What can hang from each mark:
z783: z351 z739
z766: z256 z351
z401: z45
z284: z351
z439: z351
z256: z45 z351 z766
z45: z73 z314 z351 z439 z529 z783
z351: z73 z256 z284 z401 z529 z739
z314: z351
z739: z351 z783

Each row was made from one small tree. The marks that hang from a mark follow it in brackets, in the order of their numbers. Every link used is in the known rows. Write each row's tree.
Known rows:
z45[z314 z529]: -2  -14  -1  19  16  -3  -6  -8  -2  21  -10  22  12  24  -19  -6  2  7  3  -13  -10  -21  2  7  13  -12  3  -14  -12  4  1  12  50  -8  24  -10  -18  -12  -33
z45[z314[z351]]: -4  0  4  19  10  -3  -8  1  11  15  -15  12  13  24  -7  -9  -9  -3  9  -5  17  -20  -6  10  0  -4  13  0  -13  4  7  -5  31  -11  21  -1  -15  -14  -25
z284[z351[z256 z401[z45] z529 z739]]: -16  -14  28  -17  -10  -17  2  -22  9  30  -6  -21  -11  32  -29  -10  28  15  1  2  9  21  6  -4  11  -2  -4  37  -32  -4  20  -14  20  -7  11  7  2  -21  10
z401[z45[z73 z529]]: 6  -8  -5  8  17  -9  -6  0  -17  8  -3  22  14  27  -15  -3  22  -6  5  -3  -4  -5  2  -1  11  -4  12  8  -30  12  7  -20  28  -8  19  -9  -14  -23  -26
z766[z256[z351[z73 z739]]]: -4  4  20  -5  4  -17  -2  8  11  6  -18  6  13  26  -17  -12  -12  -20  6  -3  11  -6  -1  6  -6  -3  1  28  -9  -40  -5  12  7  -9  -25  0  4  -21  -10
z45[z314 z439]: -1  -2  13  25  11  1  -5  -14  -8  7  -14  12  12  22  -16  -5  0  2  4  -9  8  -33  -3  3  10  3  5  -6  -18  -5  8  18  45  -8  2  -9  -15  -12  -31
z739[z351[z256[z766] z401 z529] z783]: -29  -9  -7  -27  -14  -4  -6  -16  -5  33  -9  -10  0  27  -14  -9  30  24  2  -4  -22  -5  -24  32  11  -11  15  51  0  -2  32  0  57  -2  -30  -1  -16  -44  1
z439[z351[z73 z401 z529 z739]]: -27  -6  29  -10  -23  -7  4  -38  11  22  -15  -39  -7  28  -16  -9  15  14  1  -8  9  0  4  -5  18  4  -10  35  -33  -23  19  -8  1  -5  12  -4  -15  -31  -27
z401[z45[z73 z314 z351 z439]]: 8  8  4  31  11  0  -12  -16  -14  6  -3  23  16  23  -21  0  15  -17  5  -2  0  -38  -4  -9  16  4  11  -2  -35  1  16  -14  54  -7  18  -7  -15  -31  -51
z401[z45[z73 z783]]: 5  5  2  11  13  3  -5  1  -19  -5  -3  25  17  26  -12  -4  19  -13  4  -3  17  -8  1  -6  9  0  14  19  -33  14  5  -11  33  -7  13  -8  -14  -30  -26
z45[z73 z351[z284] z439 z529]: -8  -2  0  21  11  0  -23  -44  -24  19  -11  -4  5  25  -19  7  12  -22  0  1  -25  -57  -6  -18  21  -8  3  -8  -28  -15  9  3  62  1  4  -11  -13  -17  -89
z314[z351[z73 z256 z529]]: -18  -5  32  0  -6  -12  -2  -10  15  27  -13  -13  4  35  -7  -1  -3  8  11  9  1  -12  -14  18  2  -5  17  30  -24  -13  18  -34  12  -4  3  -1  -14  -12  -38
z739[z351[z401]]: -19  -4  -23  -19  -3  -12  -7  -11  -2  17  -13  -15  0  19  -9  -12  16  6  4  0  18  3  -7  16  3  -3  11  31  -2  8  25  8  24  -9  -4  -2  -13  -31  -4
z314[z351[z73 z256[z766] z529]]: -17  -6  35  -1  -2  -13  0  1  15  25  -12  -7  6  36  -10  -3  -2  5  12  9  -2  -13  -16  23  2  -4  16  33  -22  -29  14  -24  24  -6  -8  0  -10  -12  -41
z314[z351[z256]]: -10  -3  6  -9  6  -9  -8  7  11  17  -14  -4  11  29  0  -7  -6  -3  13  7  13  -4  -10  12  -7  3  21  20  -18  3  12  -25  9  -10  -2  2  -11  -13  -34
z783[z351[z73 z256[z766] z284 z401 z739]]: -32  -2  18  -28  -17  -10  1  -22  -1  30  -18  -37  -10  26  -26  -13  22  9  2  -4  10  0  -3  13  18  10  0  52  -35  -28  29  19  49  -1  -18  -4  -13  -35  6
z45[z439]: -5  -3  7  7  10  -6  -4  -8  -14  0  -14  -3  10  23  -7  -6  4  -2  3  0  9  -15  0  -1  3  3  9  9  -16  -5  7  2  16  -9  -16  -8  -10  -11  -28
z256[z766]: -4  -6  3  2  19  -12  4  24  0  -1  -13  12  13  24  -11  -14  5  1  5  -3  11  2  -1  13  -1  1  8  21  -7  -27  1  15  32  -14  -24  -3  -6  -11  -6
z739[z351[z73 z256[z45] z401]]: -19  -5  -7  -29  -13  -16  -1  -16  1  27  -13  -12  -3  25  -19  -6  16  17  3  2  7  -6  -12  23  11  3  9  45  -10  -9  28  17  35  -6  -6  -6  -16  -35  -9
z256[z351[z73]]: -6  7  6  -1  -1  -17  -2  -10  6  7  -16  -3  5  26  -10  -8  -20  -7  3  -1  18  -10  -8  -2  5  -14  9  25  -8  -23  4  2  3  -9  -3  -7  -8  -18  -16
z45[z73 z314 z351[z256 z739] z529]: -8  -3  7  21  2  8  -17  -48  1  34  -4  24  14  25  -33  4  5  -9  2  -10  -26  -55  -1  -3  23  4  1  -12  -25  4  8  2  79  2  26  -4  -18  -23  -92
z45[z439 z529 z783[z351[z73] z739]]: -16  7  -2  4  0  15  -6  -34  -33  18  -9  3  21  25  -4  -3  19  -22  -2  -4  -5  -41  -8  -19  21  -28  12  7  -14  1  11  0  66  -1  10  -24  -13  -49  -88
z314[z351[z256 z284 z529 z739]]: -25  -7  37  -7  -5  -8  -9  -16  13  32  -18  -23  -4  34  -7  -9  -1  8  10  5  7  -2  -6  15  3  -7  9  35  -35  -6  9  -26  17  -2  -4  6  -11  -7  -17
z351[z256 z284 z401]: -22  -13  11  -29  0  -8  -2  -14  -5  23  -18  -29  -17  26  -22  -13  10  19  5  -7  6  16  -6  20  13  19  0  40  -43  -20  10  18  45  -1  -13  4  -15  -14  27
z439[z351[z256 z739]]: -16  -8  10  -12  -12  -6  -3  -17  12  11  -18  -22  3  23  -11  -9  10  17  4  -11  17  3  8  -13  6  10  3  27  -31  3  27  3  4  -9  -8  -2  -16  -22  -25
z439[z351[z256]]: -12  -10  -2  -6  -4  -10  -3  -4  10  6  -19  -20  3  22  -10  -6  9  19  6  -10  13  1  2  -14  4  8  8  24  -28  -1  35  8  7  -11  -8  -4  -18  -21  -22
z256[z351[z73 z401[z45]]]: -5  8  6  -14  -3  -16  0  -10  1  12  -9  -5  1  28  -16  -11  -11  -13  3  1  15  0  -11  5  12  -4  5  30  -19  -30  -2  -6  9  -9  6  -4  -6  -33  -13
z351[z284 z401[z45[z439]] z529 z739]: -26  -8  47  -11  -7  -6  -1  -35  -12  31  -10  -32  -18  32  -23  -16  24  9  0  -3  -1  12  3  15  26  0  -14  41  -55  -22  -5  -15  32  1  3  3  -9  -23  15
z766[z351[z256]]: -5  -6  4  -6  7  -16  -7  -3  14  11  -14  -5  5  23  -12  -12  -11  -7  8  1  6  -3  -10  9  -2  0  13  26  -19  -3  11  23  -8  -9  -18  0  -6  -18  2
z739[z783[z351]]: -17  1  -21  -8  -4  -2  -8  -7  -10  12  -16  -8  10  22  0  -11  19  5  1  -7  -3  -6  -8  -2  2  -15  20  28  -1  20  28  -12  24  -5  -12  -10  -18  -39  11
z401[z45[z73 z314 z783[z351[z529] z739]]]: -2  9  -2  26  7  9  -5  -11  -17  9  -2  25  18  24  -14  -8  25  -13  4  -11  11  -24  -6  -10  19  -13  16  17  -31  18  20  -11  62  -5  32  -9  -19  -47  -29

Write each row's tree:
3  3  11  4  17  -20  -4  21  2  5  -16  14  16  25  -17  -7  1  -21  5  3  -8  -23  -3  1  -2  1  2  18  -9  -46  -5  18  23  -11  -22  -4  1  -25  -27 : z766[z256[z45[z351[z73] z439]]]
-27  -5  20  -26  -6  -2  -3  -30  -5  22  -19  -32  -14  25  -15  -21  10  3  0  -8  21  18  7  13  12  10  -12  36  -38  -13  -9  5  26  -1  1  3  -9  -18  26 : z351[z284 z401 z739]
-12  13  21  2  1  -13  0  -12  -4  19  -18  2  -1  33  -10  -12  -15  -11  -4  -4  4  -23  -18  -10  24  -42  2  44  -13  -43  -15  21  30  -6  12  -6  -9  -34  -14 : z256[z45[z783[z739]] z351[z73 z284 z529]]
-27  3  3  -20  -16  -9  1  -27  0  24  -13  -31  -1  23  -16  -13  17  -2  1  -1  16  -2  2  3  12  5  3  37  -20  -6  24  -4  17  -4  4  -8  -12  -41  -9 : z783[z351[z73 z401 z739]]
-28  -8  37  4  -21  -10  -2  -37  10  18  -25  -44  -12  28  -13  -7  14  23  1  -10  13  -2  8  -13  17  -11  -7  38  -42  -19  29  1  8  -2  4  -8  -19  -17  -5 : z439[z351[z73 z284 z529 z739]]
-23  3  -14  -17  -13  -1  -4  -19  -10  18  -14  -16  5  24  -5  -10  21  4  0  -6  -5  -7  -12  5  7  -8  15  34  -6  6  26  -14  30  -2  -5  -12  -19  -47  9 : z739[z783[z351[z73 z401]]]
-8  3  6  44  7  1  -13  -33  6  20  -7  14  8  23  -25  1  3  -6  4  -7  -13  -52  -7  -6  19  -3  6  -2  -18  -5  18  -2  58  -2  27  0  -19  -19  -58 : z45[z73 z314 z351[z529]]
-21  -3  -11  -13  -5  -3  -8  -3  -10  16  -19  -13  4  24  -7  -11  22  13  2  -9  -8  -5  -12  4  6  -12  19  39  -12  5  32  4  47  -3  -27  -8  -19  -35  22 : z739[z783[z351[z256[z766] z284]]]
-29  -4  13  2  -6  -13  -6  -18  0  26  -19  -36  -8  24  -13  -14  20  12  1  -3  8  0  4  -5  14  -17  4  39  -26  2  31  2  18  -3  -6  -3  -14  -23  14 : z783[z351[z284 z529 z739]]
-26  -2  -22  -9  -5  -3  -1  -24  -6  23  -12  -12  5  22  3  -20  19  3  2  -6  12  3  -13  7  8  -21  16  32  -2  12  23  -25  35  -6  14  -2  -15  -41  0 : z783[z739[z351[z401 z529]]]
-6  5  23  3  2  -4  1  -7  -8  7  -14  4  11  29  -11  -4  6  -5  -2  -3  5  -28  -1  -15  17  -10  -2  25  -18  -23  -7  24  18  -10  1  -11  -10  -31  -53 : z256[z45[z439[z351[z73 z529 z739]] z783]]
-32  -8  20  -14  -19  -3  -5  -36  3  24  -20  -46  -14  27  -11  -13  21  17  -1  -14  2  6  0  -8  18  -6  -8  40  -36  -13  18  -2  14  -3  1  0  -17  -32  3 : z439[z351[z284 z401 z529 z739[z783]]]
-15  -8  8  -17  -6  -14  -1  -22  7  17  -13  -23  -6  26  -18  -14  18  0  -1  0  29  17  10  -12  2  -3  -5  25  -14  -1  11  -2  8  -10  15  3  4  -19  10 : z284[z351[z401 z739]]
-28  -7  0  -27  -17  -12  -6  -28  -2  28  -20  -32  -13  24  -19  -7  19  23  4  -1  14  0  -11  24  11  1  8  49  -25  -8  38  18  49  0  -11  -6  -20  -27  12 : z739[z351[z73 z256 z284 z401]]
10  2  11  26  17  11  -9  -14  -28  6  0  38  21  27  -22  3  20  -17  3  -8  -5  -39  -3  -6  22  -5  8  -6  -35  7  -1  4  67  -5  23  -15  -16  -31  -69 : z401[z45[z73 z314 z439 z529 z783]]
-20  -12  -2  -5  -5  -16  -6  -11  5  25  -13  -12  -1  24  -14  -5  17  28  5  1  1  -3  -8  17  5  -12  17  38  -9  12  40  3  28  -6  -16  -1  -17  -19  -8 : z739[z351[z256 z529]]
-20  0  23  -30  -19  -4  -4  -38  11  26  -12  -17  0  28  -17  -13  -4  -8  3  -2  -1  -5  -12  21  7  8  2  42  -26  -13  1  10  4  0  -13  -2  -7  -37  2 : z766[z351[z73 z256 z401 z739[z783]]]
10  -3  10  8  25  -24  -11  24  12  12  -14  23  17  25  -20  -12  -11  -37  7  -3  -19  -32  -13  9  -1  -10  0  9  -5  -45  -16  58  7  -14  -19  -1  7  -28  -22 : z766[z256[z45[z314 z439 z529]] z351]
8  4  3  5  22  -24  -4  35  12  6  -17  27  16  25  -19  -14  -15  -22  6  -6  1  -17  -9  4  -1  -8  2  18  2  -46  -14  38  17  -16  -16  3  3  -24  -7 : z766[z256[z45[z314] z351]]
-9  -2  12  7  -5  -6  -3  -20  -7  1  -18  -20  6  24  -8  -1  8  3  3  -4  12  -22  0  -14  8  3  5  13  -25  -16  24  6  11  -9  -9  -14  -14  -20  -44 : z45[z439[z351[z73]]]
-8  3  3  -12  7  -8  -7  4  0  16  -8  -7  9  29  -1  -10  2  -21  11  10  15  -2  -13  12  -1  5  14  17  -23  -7  0  -34  8  -11  12  2  -6  -29  -38 : z314[z351[z401[z45[z439]]]]
-18  -1  -17  -13  -7  -2  -8  -8  -8  16  -16  -8  9  23  -4  -9  20  12  2  -7  -8  -6  -10  1  3  -9  22  33  -6  20  32  -10  31  -4  -18  -9  -19  -39  9 : z739[z783[z351[z256]]]
-24  -7  13  -16  -18  -2  -8  -26  5  15  -25  -33  -5  25  -9  -9  17  22  2  -16  11  3  3  -13  9  0  2  37  -38  3  30  6  22  -4  -14  -4  -20  -25  2 : z439[z351[z256 z284 z739[z783]]]
-4  2  15  -1  9  -21  -5  14  8  4  -23  -1  5  26  -17  -11  -11  -16  7  -4  10  -6  -5  5  -4  -7  3  30  -15  -47  1  23  17  -8  -26  -1  0  -16  8 : z766[z256[z351[z73 z284]]]
-22  -8  12  -12  -17  -13  -1  -25  2  35  -7  -13  -6  27  -27  -4  25  26  5  0  -2  -5  -13  29  18  -3  9  43  -25  -5  39  -2  49  -2  2  -4  -20  -36  -8 : z739[z351[z73 z256 z401[z45[z314]] z529]]
-23  9  0  -6  -9  7  -17  -51  -9  21  -12  -17  -3  24  -16  -7  13  -18  -1  -5  -3  -26  -5  -5  16  7  -1  25  -28  -6  4  -13  50  4  7  1  -13  -34  -28 : z45[z73 z351[z284 z401 z739[z783]]]
-18  -1  -27  -12  -1  -5  -3  -11  -5  18  -15  2  12  21  4  -18  15  5  2  -6  15  0  -12  2  4  -18  22  31  -1  18  26  -13  38  -8  5  -5  -16  -39  0 : z783[z739[z351[z256[z45]]]]
-25  -4  14  -17  -13  -15  -3  -20  -1  32  -21  -26  -5  27  -21  -8  18  13  1  -3  2  -9  1  0  18  -8  4  43  -31  -10  29  16  36  -1  -7  -10  -17  -30  0 : z783[z351[z73 z256[z45[z529]] z284 z739]]
